Every row comes from one small tree of marks. Brackets hold a mark, then the marks that hang from it, in alphabetical order. Every link used is in the known rows. Which tree was each row made from?
In the rows, 128 means zero.
Known rows
[V [B [F G]]]: [161 119 140 141 110 129 140 120 157 120 142 135  82  87 125 140 183 193
 165 169  86 109 113]
[Z G J]: [133 138 153 129 120  95 132 121 162 134 157 121  96 105 142 157 155 132
 158 152 128 104  99]
[X [G Z]]: [166 115 167 120 102 123 165 145 176 142 129 119 102 110 135 135 126 143
 144 131 134 106 128]
[F B [G Z]]: [171 152 156 156 111 121 162 135 147 117 139 118  60  96 154 138 147 152
 161 140 114 131 112]
[J A V Z]: [157 116 164 117  81 105 139  82 145 113 161 129 141  56 133 156 171 183
 180 200 128  58 121]
[Z G [J [A B] V]]: [147 126 168 134 115  68 128 124 161 121 170 126 118  83 141 142 164 156
 184 195 148  81 117]
[J A V]: [148 120 162 136  92  97 139 103 145 110 160 123 122  82 145 147 148 172
 171 185 151  81 120]
[X [G [Z [J V]]]]: [152 108 159 110 106  97 150 157 194 143 151  90 119  96 145 138 121 143
 148 137 143  86 129]
[Z G [J A]]: [117 136 164 137 100  84 127 123 155 125 157 136 105  95 139 155 164 141
 158 166 141 103 100]
[Z G [J [A [B F]]]]: [137 128 162 135 125  86 130 142 158 125 138 142 103  86 127 136 185 155
 163 183 118  95 112]
[J [V B]]: [168 112 157 127 105 107 132 103 165 121 174 109 106  88 141 149 145 185
 179 178 134  81 126]
[A [J Z]]: [188  94 152 106 111 134 158  75 136 118 160 135 115  87 103 152 197 174
 172 162 132  95 120]
[F [B A V]]: [169 138 160 119 137  89 163 123 153  80 143 115  77  95 159 151 156 164
 131 151 107 114 104]
[V J]: [160 114 156 129 100 110 157 117 161 126 147 131 107 108 132 134 153 166
 156 150 138 112 115]
[G Z]: [166 130 164 138 103 126 153 130 156 139 135 116  82 111 136 141 125 142
 149 134 148 109 132]
[A [J [V B] Z]]: [199  84 157 103  98 120 145  69 150 118 186 122 123  74 110 150 191 202
 191 192 132  76 131]
[B [F G]]: [158 131 133 142 118 133 156 121 140 119 124 131  87  89 131 140 178 169
 154 160  83 112 104]
[B V]: [161 115 141 122 119 112 167 104 152 108 142 113 100 101 140 152 148 167
 138 157 143 103 111]
[Z G [J [A [B V]]]]: [142 120 160 131 122  72 146 128 161 112 154 136 107  91 134 144 174 157
 159 181 152  98 111]
[F G]: [162 130 141 148 113 127 158 104 139 113 147 133  90  99 138 150 166 161
 168 147 118 118 106]
[Z J]: [130 115 141 119 132 100 132 128 170 121 159 105 105  96 138 155 156 147
 153 135 144  95 112]
[F B]: [158 140 156 130 135 112 146 120 151 108 144 114  81  93 151 146 153 156
 160 151 117 109 107]
[F B [G [Z [J V]]]]: [156 146 147 146 116  94 148 147 165 118 162  89  76  82 164 142 142 152
 165 146 125 110 113]
[B A F]: [162 132 158 120 129 114 144 132 150 108 124 135  88  98 132 143 169 159
 133 149  74 105 114]
[G [Z [J [A B] V]]]: [154 112 168 133 110  82 135 150 174 128 160 106 109  85 138 133 138 156
 167 162 175  81 147]
[J [A [B F V]] Z]: [173 100 152 111 116 112 161 106 149 102 123 145 127  56 109 137 205 198
 156 206 108  69 127]
[V B]: [160 113 157 129 112 119 132 108 163 121 160 128  92  99 129 150 159 179
 169 157 132 100 122]
[B A F [V [J Z]]]: [178 110 151  97 100 100 174 121 163 102 124 135 114  80 124 139 188 190
 118 175  68  94 111]

Write each row's tree
[144 113 162 133 120  98 137 167 171 131 130 119  94  87 124 126 157 155
 148 154 146  94 141] | [G [Z [J [A [B F]]]]]
[150 133 168 122 108  71 117 122 176 123 185 117  97  94 150 159 155 159
 169 173 112  89 111] | [Z G [J [V [B A]]]]
[152 136 174 129  77 113 141  81 136 124 145 160 118  75 123 159 184 161
 173 192 111  86 105] | [J A [Z G]]
[184 105 139 120 150 115 168 128 158 108 119 120  98  90 124 127 173 182
 146 178 114  94 126] | [A [B F V]]
[168 111 167 120  98  99 140 141 175 115 143 145  91  98 122 129 178 197
 143 162  82 112 123] | [V [B A F] J]
[191 125 168 118 133  92 153 111 141  88 169 117  86  95 147 143 169 169
 164 160 116 111 114] | [F [B [A [J V]]]]
[191 100 155 111 125  99 174 101 139  84 156 131  92 112 126 150 176 173
 133 150 139 121 116] | [B [A J] V]
[145 109 160 112 111 106 152 161 192 142 140 104 108 105 136 140 129 136
 140 122 141 101 126] | [X [G [Z J]]]
[153 100 162 109  99  94 139 157 205 144 163  93 115  93 141 138 126 162
 157 145 141  85 135] | [X [G [Z [J [V B]]]]]
[132 107 168 118  97  96 148 162 186 134 141 116 116  96 135 137 138 143
 140 132 152  99 127] | [X [G [Z [J A]]]]
[196  93 151 109 120 105 179 106 166 110 142 131 122  85 117 131 180 192
 162 179 133  89 129] | [A [B [V [J Z]]]]
[153 108 166 121  71 106 153 100 154 119 147 151 134  76 118 141 183 184
 164 178 128  90 118] | [V [J A Z]]
[139 127 168 138 122  79 131 129 158 122 155 143 105  94 130 143 175 148
 173 173 145  98 115] | [Z G [J [A B]]]
[168 139 136 142 126 107 174 112 143  88 144 115  77  87 158 148 167 174
 152 160 110 124  94] | [F [B V] G]
[188  91 150 117 112 117 144 100 150 119 169 115 102  90 116 135 180 199
 174 187 127  94 127] | [A [J [V [B F]]]]
[171 153 158 143 129 102 155 124 140  84 148 136  68  93 156 149 174 160
 161 142  82 130  99] | [F [B A] G]
[149 105 160 131 116  85 152 153 172 117 145 113 100  94 132 135 147 158
 143 152 179  97 141] | [G [Z [J [A [B V]]]]]
[218 100 168 115 127 125 165  78 134 123 156 154 108  92  96 139 209 172
 195 186 125  97 126] | [A B [J [Z G]]]
[172 130 162 119 120  79 170 132 163  84 145 122  85  99 156 139 159 174
 129 153 109 122 105] | [F [B A [V J]]]
[148 122 154 125 108  97 138 143 176 140 160  85 101  96 149 145 121 142
 153 141 160  86 132] | [G [Z [J V]]]
[145 128 158 127 106  81 119 117 176 136 184 107 103  91 147 156 150 161
 176 180 128  85 109] | [Z G [J [V B]]]
[190  89 156 120 108 112 144  89 149 115 185 116 105  97 121 142 171 193
 184 176 154  97 129] | [A [J [V B]]]
[194  94 171 104 108 114 141  90 152 102 174 148  99  90 105 155 202 193
 170 160 111 100 129] | [V [B [A [J Z]]]]
[175 126 179 129 100 110 147  90 140 121 142 168 119  73 113 146 195 170
 188 201 116  81 120] | [J [A B] [Z G]]
[193 113 162 114 102 130 159  69 129 128 158 147 106  94 107 154 196 163
 176 176 119 103 109] | [A [J [Z G]]]
[134 120 164 133  92  86 132 144 171 132 160 100 109  88 147 143 130 150
 154 154 170  85 134] | [G [Z [J A V]]]
[141 137 153 127 112  84 130 115 164 135 172 103 109  95 152 155 143 140
 168 172 131  86 103] | [Z G [J V]]
[147 110 157 111 121  74 116 129 183 109 187 101 109  85 145 157 156 174
 164 156 129  80 124] | [Z [J [V [B A]]]]
[176 124 153 132 105 104 136 119 157 106 158 126  92  80 141 143 172 195
 167 180  76  95 118] | [J [V [B A [F G]]]]
[178 127 163 104 112  86 171 116 162  86 147 125  99  81 146 146 175 181
 136 165  92 106 105] | [F [B A [V [J Z]]]]
[211  86 130 128 145 122 189 111 135  97 135 134  92  93 106 122 211 197
 160 181 122 120 124] | [A [B [F G] V] J]
[171 122 162 156 110 117 156 143 145 118 119 151  89  86 120 120 176 175
 165 173 122 109 135] | [J [A [B [F [G Z]]]]]
[222  93 157 108 127 116 182  75 137 111 153 145 110  89 101 140 208 182
 176 195 134  98 123] | [A [B V] [J [Z G]]]
[204  89 148 120 152 126 163 116 141 115 136 136  95 100  99 120 200 182
 170 170 125 107 135] | [A [B F] J]
[171 128 167 122  78 115 158  93 155 139 147 147 117  93 123 145 173 164
 168 177 104  99 105] | [V [J [Z G]]]
[167 136 143 150 105 139 160 138 146 135 117 125  75  96 132 133 157 158
 146 150  94 117 117] | [B [F [G Z]]]
[211  79 147 117 147 111 181 100 142  97 154 128 101 106 110 130 187 185
 164 169 167 111 132] | [A [B V] J]
[197  94 152 103 105 122 157  69 137 118 174 117 128  78 115 150 186 182
 183 183 134  79 124] | [A [J V Z]]
